Each row was made from one path, in order. Every step used is in the known rows, and no mark comes twice. Write each row's path.
In the rows, zero is written as 128.
Known rows:
p/u: [146 127 167 129 140  39  88 160 147 103 142 138 122 133 149 156 165 110
 132 144 125]
p/r: [147 110 158 108 142 107 105 136 117  99 127 134 122 118 141 127 162 123
 139  67 120]
q/k: [141 130 127 120 162 108 104 213 121 106 126 139 110 141 160 142 142 120
 129 115 133]
q/k/g/r/p: [143  70 185 108 160 134 100 212 125 107 110 130 134 147 145 106 125 105
  98  72  92]
u/r/q/g/k: [139 147  79 122 163  97 110 147 123 106 125 127 135 120  99 149 149 107
 152 115 146]
k/g/q/r/p: [133 162 184 121 159 137  96 194 124 102 112 101 140 142 160  94 135 110
 100  69  86]
g/q/r/p/u: [133 147 198 125 148  44  86 195 142 111 116  90 148 137 145 142 160 118
 134  97 114]
k/g/q/r/p/u: [135 154 200 124 151  58  87 206 144  94 118 103 150 143 153 103 149 104
 107  92  81]
p/u/r: [146 155 162 123 147  52  74 158 145  97 141 129 134 126 142 120 170 106
 135 145 122]
u/p: [134 146 155 117 156 116  86 148 135 105 133 117 119 130 144 192 148 109
 124  72 125]
k/g/r/q: [149  54 115 128 143 135 112 155 117 101 121 159 133 150 163 111 154 110
 104 121 102]
p/r/q: [145  87 124 122 131  87 113 138 104 103 121 151 128 123 146 135 182 124
 141  71 128]
q/r/g/k: [152 106 149 112 165 123 107 208 132  96 104 124 143 138  77 164 128 105
 102 113 122]
k/g/q: [139 197 165 125 152 138 112 158 135  94 137 118 114 143 177 104 137 113
 106 121 100]
p/u/r/q: [144 134 128 138 135  33  83 158 134 101 134 148 143 131 145 127 190 108
 136 147 132]
g/q/r: [135 158 121 121 164 128 109 189 122 104 117  98 129 143 169 122 144 131
 134 114 124]
g/q: [137 193 164 124 147 124 112 150 134 111 134 105 113 137 167 143 149 127
 133 121 133]
u/r/g: [147 172 187 125 151 152  79 143 142  97 122 138 139 136 130 149 153  96
 101 118 120]
q/k/g/r: [148  73 125 109 169 140 111 215 120  91 120 142 125 154 162  98 123 114
 106 114  97]
r/p: [141 133 211 126 138 117  82 148 133 127 122 126 118 124 135 154 153 104
 118  77 123]
p/u/r/q/k: [139 130 105 131 151  19  90 220 126  95 127 151 144 140 150 122 182 113
 138 143 135]

Which path is each row?
[133 100 131 113 139  85 100 134 112  98 122 133 137 122 137 183 178 120
 139  23 124] -> u/p/r/q
[152  77 150 115 154 153 105 153 127  96 127 139 125 145 157 103 132 107
 101 118  95] -> k/g/r
[137 197 184 123 159 127 113 208 142 100 116 117 128 160 157 179 136 121
 110 117 134] -> r/g/q/k
[150 118 202 111 139 126  99 133 131  91 118 143 135 130 125 167 158 110
 113  67 115] -> p/r/g
[139 228 201 125 149 156  93 142 148  97 122 106 139 143 145 146 149 112
 109 119 125] -> u/r/g/q
[139 144  88 127 162 114 101 218 109  88 122 163 135 143 165  73 155 104
 104 115 106] -> u/r/q/k/g
[146  70 207 116 139 135  90 141 133 131 112 115 132 132 129 151 145 110
 123  79 121] -> g/r/p
[139  79 180 113 156 141  90 120 135 126 116 112 130 133 141 185 133 107
 146  68 121] -> q/g/r/p
[142 119  85 125 158  85 122 151 124 112 127 136 121 127 108 186 146 110
 152 116 149] -> r/q/g/k
[139 136 105 132 156  34  91 230 128  79 129 164 145 145 161  83 170 100
 112 140 102] -> p/u/r/q/k/g
[146 110 151 124 162 144  90 187 131  95 107 140 141 149 138 165 146 102
 102 110 115] -> q/r/g
[140 202 208 128 144 143 105 145 149 105 123 114 127 150 153 183 145 113
 107 121 129] -> r/g/q
[131  95 105 106 155  71 107 195 104  93 115 135 136 130 141 178 169 128
 143  19 129] -> u/p/r/q/k
[140 161 204 121 144 128  71 144 131 120 121 117 133 116 128 118 157 102
 119  77 120] -> u/r/p
[148 164 204 127 146  72  69 154 162  89 131 141 151 138 127 159 167  91
 109 143 117] -> p/u/r/g
[137 121 164 100 150 103  92 133 122  93 129 115 129 117 133 174 157 120
 139  20 117] -> u/p/r
[141  91 187 124 148  40  72 196 138 110 114 119 146 130 131 144 164 103
 128  92 109] -> q/r/p/u
[133 189 140 120 162 109 119 212 126 106 126 107 114 147 174 139 140 134
 135 118 138] -> g/q/k
[142 137 130 118 168 119 105 222 120  89 129 152 112 146 168 101 131 105
 101 112 100] -> q/k/g
[144  89 101 113 152  88 121 208  97  81 116 167 132 138 159  92 160 118
 116  65 101] -> p/r/q/k/g
[137 164 123 120 168 142 110 198 123  85 120 112 131 150 178  84 132 119
 108 110  91] -> k/g/q/r
[145  63 203 111 153  55  89 222 141  99 118 135 146 148 140 117 140 100
 106  97  86] -> q/k/g/r/p/u
[149  66 227 118 137  67  82 159 150 104 126 130 144 140 133 122 149  93
 102 103  83] -> k/g/r/p/u
